Each row comes from the steps of one walk. Every step used is in the known rows, and no mark comes twice. Write the walk behind each row, first mark first.
Known rows:
nofize-larip-sobifov: [ 23.2  19.5  -3.6 -17.0 -24.5  -9.1 -13.9  24.6 -40.4   6.0  25.3  -3.1
 -16.3 -16.3   7.9   1.2 -13.6 -20.4   0.7  21.3  -0.5  -3.6   1.5 -20.3
  -9.1  -6.6 -11.6 -17.8  12.5   2.5  -6.7  10.4]
gasit-nofize-visub-funu-larip: [ 12.3   7.9 -44.9 -18.8  11.0 -22.6  18.2   2.3   7.0  13.5   8.0 -34.0
 -17.0 -14.2 -17.1  12.7  13.6 -11.3   6.6  -1.4  22.0 -11.7 -32.9 -27.5
  20.7  -5.7  -6.1 -36.6  -8.2  30.2  -4.4 -28.9]
beturi-tesepe-nofize-visub-funu: [ 13.3   7.4 -27.5  -5.5  -7.3   8.1  19.5 -19.1  -2.1  -7.5  22.6  -5.6
 -25.8  24.5 -39.5  13.7  23.0  15.7  -6.6   7.9  41.0 -14.1 -22.0 -11.5
 -21.6  -2.6 -11.5  -3.5   0.4  29.4   0.4  -3.2]
sobifov-larip-beturi-tesepe-nofize: [ 31.9  -1.2  -0.3  10.6  -3.5 -12.6  -1.0 -19.5  -6.6 -15.5   3.1  -1.2
  22.0  -7.8  17.0  22.4  -9.2  16.0   5.2  29.8  37.4  -4.8 -15.8  -7.5
 -22.2 -24.9 -16.6  38.3  18.8  36.6  10.1  16.1]
sobifov-gasit-nofize-visub-funu-larip-beturi: [ 31.4  -2.3 -44.1 -12.9   7.5 -32.3  17.8   1.3  -2.9   7.8   0.8 -28.0
   3.7 -29.0 -31.3  17.2 -18.7 -25.5   4.3   0.2  34.1  -5.3 -26.4 -28.3
  -0.7 -23.7 -15.3 -14.4  11.7   6.2   2.2 -21.9]
gasit-nofize: [  2.4   0.1  -6.4   8.7   2.2 -27.1  12.6   3.7  11.3   6.9  -3.4 -29.7
   2.8  -5.8   9.3   7.9  10.2  10.0  10.4   2.5   3.2  -3.5  -5.8 -27.0
  22.2   1.9  -5.8 -12.8  -2.1  15.2  -2.2 -16.4]
sobifov-larip-beturi-tesepe-nofize-visub-funu: [ 34.7   2.4 -38.0   2.3  -0.4  -1.4   6.1 -22.9 -22.2 -11.1  14.1   2.3
   6.9 -12.4   1.3  27.5  -2.6   4.5   6.8  18.1  50.2  -7.7 -25.9  -9.8
 -25.6 -25.6 -16.0  17.9  20.0  41.9   8.7   5.0]
beturi-tesepe: [  8.8   5.0   5.2   5.7 -22.3  -4.2  -4.0 -14.7  -8.6   1.6  15.4 -12.0
  -4.0  21.7 -23.9   1.0  14.3  16.7  -1.9  14.6  12.7   4.8 -11.0 -14.2
 -14.0   6.5  -5.1   0.6   9.4  21.1   0.4   8.5]
beturi-tesepe-nofize: [ 11.0   4.7  10.3   3.3  -6.5  -1.2  11.1 -19.8  15.9 -12.3  10.4  -6.1
 -10.9  28.0 -25.3  10.7  15.6  31.3  -5.9  17.3  30.1  -8.9 -12.9  -7.3
 -17.2  -2.5 -11.7  14.6   1.3  25.1   2.1   9.9]
visub-funu-larip-beturi-tesepe-nofize-gasit: [ 37.9   1.0 -37.5 -36.7   7.0  -2.1  15.7 -22.1  13.6   6.3  26.4  13.4
  -3.4   0.5 -57.4  31.8  -6.2  25.8   5.8  17.5  49.4 -19.7 -42.5   9.9
 -21.9 -46.6 -22.8   1.6   3.0  33.3   6.2   6.4]
sobifov-larip-beturi-tesepe: [ 30.3  -2.2  -6.5  15.0 -15.1 -11.9 -10.1 -15.3 -27.2  -3.9   9.8  -4.9
  28.3 -12.7  16.9  14.5  -9.0   4.4   9.6  26.3  25.0   6.0 -14.6 -12.5
 -19.9 -16.5 -10.4  24.7  29.7  34.3   7.9  16.5]
funu-larip-sobifov-gasit-nofize: [ 24.0  12.7  -5.4   7.1   1.6 -50.1   0.9  10.5  13.1   5.4  -9.6 -18.3
  -2.9 -27.7 -26.5  11.5 -29.2 -20.5   6.5  11.3   8.1  -4.9 -14.7 -26.4
  -0.1 -19.1 -17.1  -9.0  13.8  -6.1  -5.3  -0.8]
beturi-tesepe-nofize-larip-sobifov-gasit: [ 39.5  15.1   8.7   2.0 -26.4 -22.2  -0.2   3.5 -15.2  -8.1  20.9 -12.1
 -19.7  10.4 -27.8   9.4 -17.4   6.8 -11.9  28.8  36.5  -6.9  -5.7 -29.0
 -36.9  -6.3 -24.0   4.4  17.1   5.3  -2.0  12.3]
larip-beturi-tesepe-nofize: [ 20.2  -5.1  -1.5 -10.5 -10.5   6.4   9.2 -21.5  -9.3 -10.5  19.8   5.9
  10.5   8.9 -22.2  21.5  14.4  22.5   6.1  30.9  35.4 -12.6 -12.9   1.2
 -21.1 -28.4 -20.9  32.8  14.0  31.8   7.7  23.4]
visub-funu-larip-beturi: [ 25.0   3.0 -39.4 -32.8  18.9  -0.5 -12.9 -13.5  11.9   6.5   5.8  23.5
   8.9 -24.7 -37.0  19.7  -4.2  -9.9  17.0   8.0  19.5  -9.6 -35.6  13.4
  -1.5 -44.1  -6.6   3.9   1.0  28.0   4.7   4.1]
nofize-larip-beturi-tesepe: [ 36.4   6.4  -1.9 -34.3 -38.0   1.7 -17.1   1.5 -48.6   6.4  39.5 -16.2
   2.9   0.0  -3.8   5.7   3.2   1.3  -1.2  40.5  27.1  -1.7 -15.7 -21.2
 -22.3 -13.8 -19.9   0.6  19.8  33.3   5.5  16.8]
funu-visub: [  4.8  -1.4   7.4 -22.5  13.5   0.0   5.5   2.6  -5.8  -1.2 -18.8 -11.8
  24.6  -4.2   0.0   2.5  -7.5 -14.9   1.1  12.6  13.1  -6.9 -17.6   2.0
  18.0  -6.4   4.4  -5.3  -3.0   1.6   0.7  -3.5]
gasit-nofize-tesepe: [ -7.6   4.0 -19.4   4.2 -24.4 -23.5  13.2   6.4 -13.8   9.3  10.0 -40.3
  -3.4 -10.0  10.6   6.6  27.3  29.2  -2.2  19.3  20.3  -5.4  -5.1 -11.8
  19.5  20.3  -8.3 -25.2   1.7  26.6  -6.2 -15.8]
visub-funu-larip: [ 17.8  12.8 -32.1 -21.3  22.5  -4.4 -12.2  -7.5  31.7   8.0  -3.5  15.9
  -5.9 -10.1 -39.8  12.9  -3.4  -7.7   8.8  -3.3  15.0  -5.7 -33.7   7.8
   0.9 -22.0   0.6 -12.4  -8.6  20.6   0.8  -5.7]

Write each row's walk:
[ 24.1   0.9  -9.8 -40.6  -6.8   5.6  14.0 -17.1 -15.2  -7.0  24.6 -16.0
  -2.5   5.3 -27.5  18.1  12.9  -1.6  -3.3  39.4  46.6 -16.9 -34.2  -4.3
 -21.8 -27.1 -26.7  18.1  11.1  34.4   5.9  13.4] : funu-larip-beturi-tesepe-nofize-visub
[ 32.0  16.5 -40.6   5.6  14.5 -46.5  -5.6   4.1  25.8  10.1  -7.5   2.1
  -4.9 -30.3 -48.7  18.6 -24.8 -17.4  15.4  -6.4  14.8  -6.2 -28.6 -21.8
   2.9 -32.7 -10.7 -22.1   8.6   7.8  -7.0  -9.1] : visub-funu-larip-sobifov-gasit-nofize
[ 34.6   9.2 -32.3 -29.1  13.8  -2.6  -3.5 -26.9  26.7  -3.4  14.3  22.4
   1.4  -2.4 -56.9  29.3   6.9  11.7  16.0  20.9  44.7 -16.4 -43.2   8.1
 -15.4 -47.6 -18.4  17.5   1.0  44.1   6.1  11.4] : visub-funu-larip-beturi-tesepe-nofize
[ 21.9  14.2 -23.6 -22.4   0.3   3.6  13.2 -21.2  11.1  -5.5  19.6 -10.1
 -26.3  21.6 -50.6  14.2  18.6   9.3  -7.9  16.8  48.1 -16.1 -37.9  -8.3
 -21.0  -8.8 -15.1  -4.8  -7.0  36.5  -0.2  -2.8] : beturi-tesepe-nofize-visub-funu-larip
[ 31.0   6.7 -37.5 -29.4   1.0  -4.1 -14.7 -22.3   7.4   9.5  16.9  15.8
   6.2  -7.6 -56.8  20.7   4.9   2.2  17.9  17.8  31.4  -4.7 -43.0   1.9
 -12.4 -39.8 -11.4   1.6   8.6  45.6   5.2  12.8] : visub-funu-larip-beturi-tesepe
[ 35.0   6.7  -8.1 -19.6 -30.6 -27.9  -0.8   5.9 -28.6  13.7  32.9 -43.7
   6.1  -6.4   5.3  13.5  12.5  12.1   8.8  40.7  25.4  -3.8 -19.1 -45.9
   4.6 -10.3 -22.5 -12.0  16.6  44.3   0.1  -0.2] : gasit-nofize-larip-beturi-tesepe
[ 28.0  14.7  13.6 -14.4 -20.2  -5.7   1.0  -4.8  -0.7  -6.6  23.8 -20.6
 -19.3  24.4 -13.0   6.3   8.4  24.6 -13.7  36.0  39.5  -9.3 -15.4 -20.9
 -20.6   3.4 -16.8   4.2   1.0  29.8   0.0   4.1] : beturi-tesepe-nofize-larip
[ 14.5  15.1 -50.1 -13.3   1.4 -26.7  16.5   6.8  -9.1  13.2  12.6 -24.4
 -19.6 -27.1 -25.2  17.6   9.5 -21.1  15.2   0.2  13.4 -13.7 -26.2 -30.3
  17.3 -15.3 -12.5 -38.9   0.6  25.8  -8.7 -17.6] : gasit-nofize-visub-funu-larip-sobifov
[ 20.7  10.6  -2.8 -12.9 -11.1 -31.7   0.6  20.3  -5.1  11.7  12.5 -45.6
  -7.6  -9.1  22.9   3.2   0.9   3.8  -0.7  19.0  12.3  -3.5  -9.6 -41.4
  18.1   8.0 -10.5 -27.7  -2.1  22.4  -4.2 -20.2] : gasit-nofize-larip
[ 34.2  -8.5  -6.8   5.1  -8.8 -11.7  17.5 -15.4 -20.4  -4.9  17.1  -8.0
  17.1  -4.3  13.4  25.3 -21.6  28.6  -0.1  23.5  43.7  -5.8 -13.3  -5.6
 -27.4 -21.9 -22.8  24.5  21.4  25.3   8.5  10.8] : sobifov-larip-beturi-tesepe-nofize-gasit
[ 32.4  15.2   4.5  -5.7  -3.9 -20.5   4.7  19.2  -5.3 -11.4   5.4   0.0
 -15.1 -11.8  -2.2  10.1 -33.9 -10.4 -11.5  17.9  26.4 -13.6   5.7 -16.1
 -25.6 -13.2 -20.2   4.8   9.1 -15.5  -4.6   4.6] : tesepe-nofize-larip-sobifov-gasit
[ 29.8   2.2 -11.2 -24.0 -16.2 -25.0   2.1  16.5 -23.8  10.6  22.9 -36.7
  10.0 -24.7  23.7  11.7  -0.1   1.0   9.6  30.3  16.5  -7.6 -12.6 -35.3
  11.9 -14.6 -17.9 -15.0   8.1  27.9   0.3  -7.8] : gasit-nofize-larip-beturi
[ 31.1   5.9   0.0   6.0  -9.1 -45.5   1.8  21.0   4.9   7.1  -1.3 -45.9
  -1.3 -12.2   6.9  -0.3 -30.3  -6.8  -9.4  10.0  17.9   3.1  -4.4 -45.7
   0.5   8.8 -10.9 -20.2  10.7  -7.0  -1.4 -24.2] : sobifov-gasit-nofize-larip
[ 24.0  18.9 -50.2   0.6  -5.5 -39.8  -2.4   4.6   5.5  12.6   4.6  -8.1
 -11.1 -34.8 -49.4  20.0  -8.8  -3.8   8.1   8.9  28.0  -8.6 -28.4  -9.1
  -2.0 -16.1 -11.3 -30.4   9.7  15.2  -7.3  -6.8] : visub-funu-larip-sobifov-gasit-nofize-tesepe
[ 30.8  15.7 -27.1  -2.3  -6.8 -13.6  13.5 -13.2   0.0  -7.5  16.0  -3.9
 -28.2   9.4 -66.5  18.0  -7.2  -8.7  -7.1  11.7  46.1 -13.3 -28.1 -17.5
 -34.7 -16.6 -22.1  -4.8  11.1  13.1  -3.6   3.9] : beturi-tesepe-nofize-visub-funu-larip-sobifov-gasit
[ 29.5  18.7   6.2 -10.2 -28.8  -8.7   0.6   2.5 -17.3  -6.9  31.0  -9.5
 -22.7  15.1 -17.6  11.4   5.9  13.6  -3.7  35.4  29.7 -12.1  -8.9 -23.0
 -25.6  -7.7 -22.3   1.4  11.1  26.1  -3.0  17.6] : beturi-tesepe-nofize-larip-sobifov
[ 25.2   5.0 -45.8 -37.1 -10.6   8.0   5.1 -16.2 -29.3   8.5  30.4  -6.3
  -8.8  -5.3 -46.5  14.5  14.4 -17.0   2.2  15.6  36.7  -9.1 -40.3  -7.1
 -16.4 -24.5 -12.2 -10.1   9.7  36.8   3.8   3.0] : nofize-visub-funu-larip-beturi-tesepe
[ 31.8  12.7  -1.4  -4.4 -25.3 -22.1 -13.7  28.1 -35.5   3.4  14.1  -7.7
 -11.1 -21.7  -2.7  -0.7 -38.2 -28.4  -6.1  13.1   6.7   2.0   6.1 -26.9
 -23.8  -7.3 -14.8 -15.2  21.5 -20.2  -5.6   6.3] : nofize-larip-sobifov-gasit
[ 18.2  -0.3 -40.6 -40.4  21.1  11.2  22.1 -11.1   3.2  -8.2  11.3  11.6
 -10.4 -12.7 -26.2  25.5   5.0  -9.9   2.2  12.1  43.7 -25.1 -29.3  11.3
 -10.8 -35.3 -18.7   9.3  -5.6  22.7   4.6  -3.2] : tesepe-nofize-visub-funu-larip-beturi
[ -0.8  -1.6 -18.9  -0.6  -6.5 -19.6  28.8   7.8 -18.0   6.9   9.7 -46.8
  -9.4  -4.2  12.8   3.3  17.3  -6.0  -1.7   1.4   9.3  -6.4  -7.1 -33.0
  17.9  11.8  -6.3 -26.1  -0.8  13.7  -5.1 -23.6] : gasit-nofize-visub
[ 14.3   3.4 -10.3  32.4  -8.1 -45.9   8.7  13.6  -7.3   1.3  -5.5 -11.8
   0.8 -21.6 -14.1   9.6 -24.7 -17.0   9.1  -5.1  -3.1   1.4   8.9 -32.4
  -2.0 -11.9 -12.2 -11.3  21.1 -16.4  -6.3  -0.8] : larip-sobifov-gasit-nofize
[ 24.9   5.0 -36.1  -1.6  10.2 -36.9  16.2   5.1  14.3   7.9  -7.8 -38.0
  -9.7 -15.2 -30.8   8.1 -18.9 -20.4  -4.4  -7.0  29.6  -4.6 -27.1 -31.4
   1.3  -5.7  -7.9 -26.5   0.7   0.7  -2.2 -34.5] : sobifov-gasit-nofize-visub-funu-larip
[ 20.4   9.9 -16.9  -1.3  -3.9 -40.1  15.8  15.2 -13.2   6.1   1.9 -34.0
 -12.1 -25.5 -23.2   6.9 -21.4 -35.7  -1.4   7.5  13.5  -8.7 -14.9 -33.1
  -4.8 -11.2 -20.0 -22.4  14.9  -7.2  -7.3  -7.5] : funu-larip-sobifov-gasit-nofize-visub
[ 25.6   1.0  -3.3 -30.2 -14.0  -4.7 -11.0 -18.1  -8.0   4.5  20.1  -6.1
  11.9  -0.9 -31.9  13.2   5.5   0.6   8.4  37.2  25.9  -4.6 -33.0  -2.5
 -15.1 -30.2 -18.4  15.4  15.4  37.4   3.8  22.5] : funu-larip-beturi-tesepe
[ 21.9  11.2 -46.8 -11.5   2.5 -10.2   5.9   5.2 -18.4   5.9   7.3   1.0
 -20.2 -23.0 -45.3   7.5 -23.8 -42.8  -1.4  -9.3  20.2  -6.4 -21.2  -9.6
 -18.8 -14.7  -9.3 -25.4  10.7  -7.8  -4.4  -7.3] : nofize-visub-funu-larip-sobifov-gasit
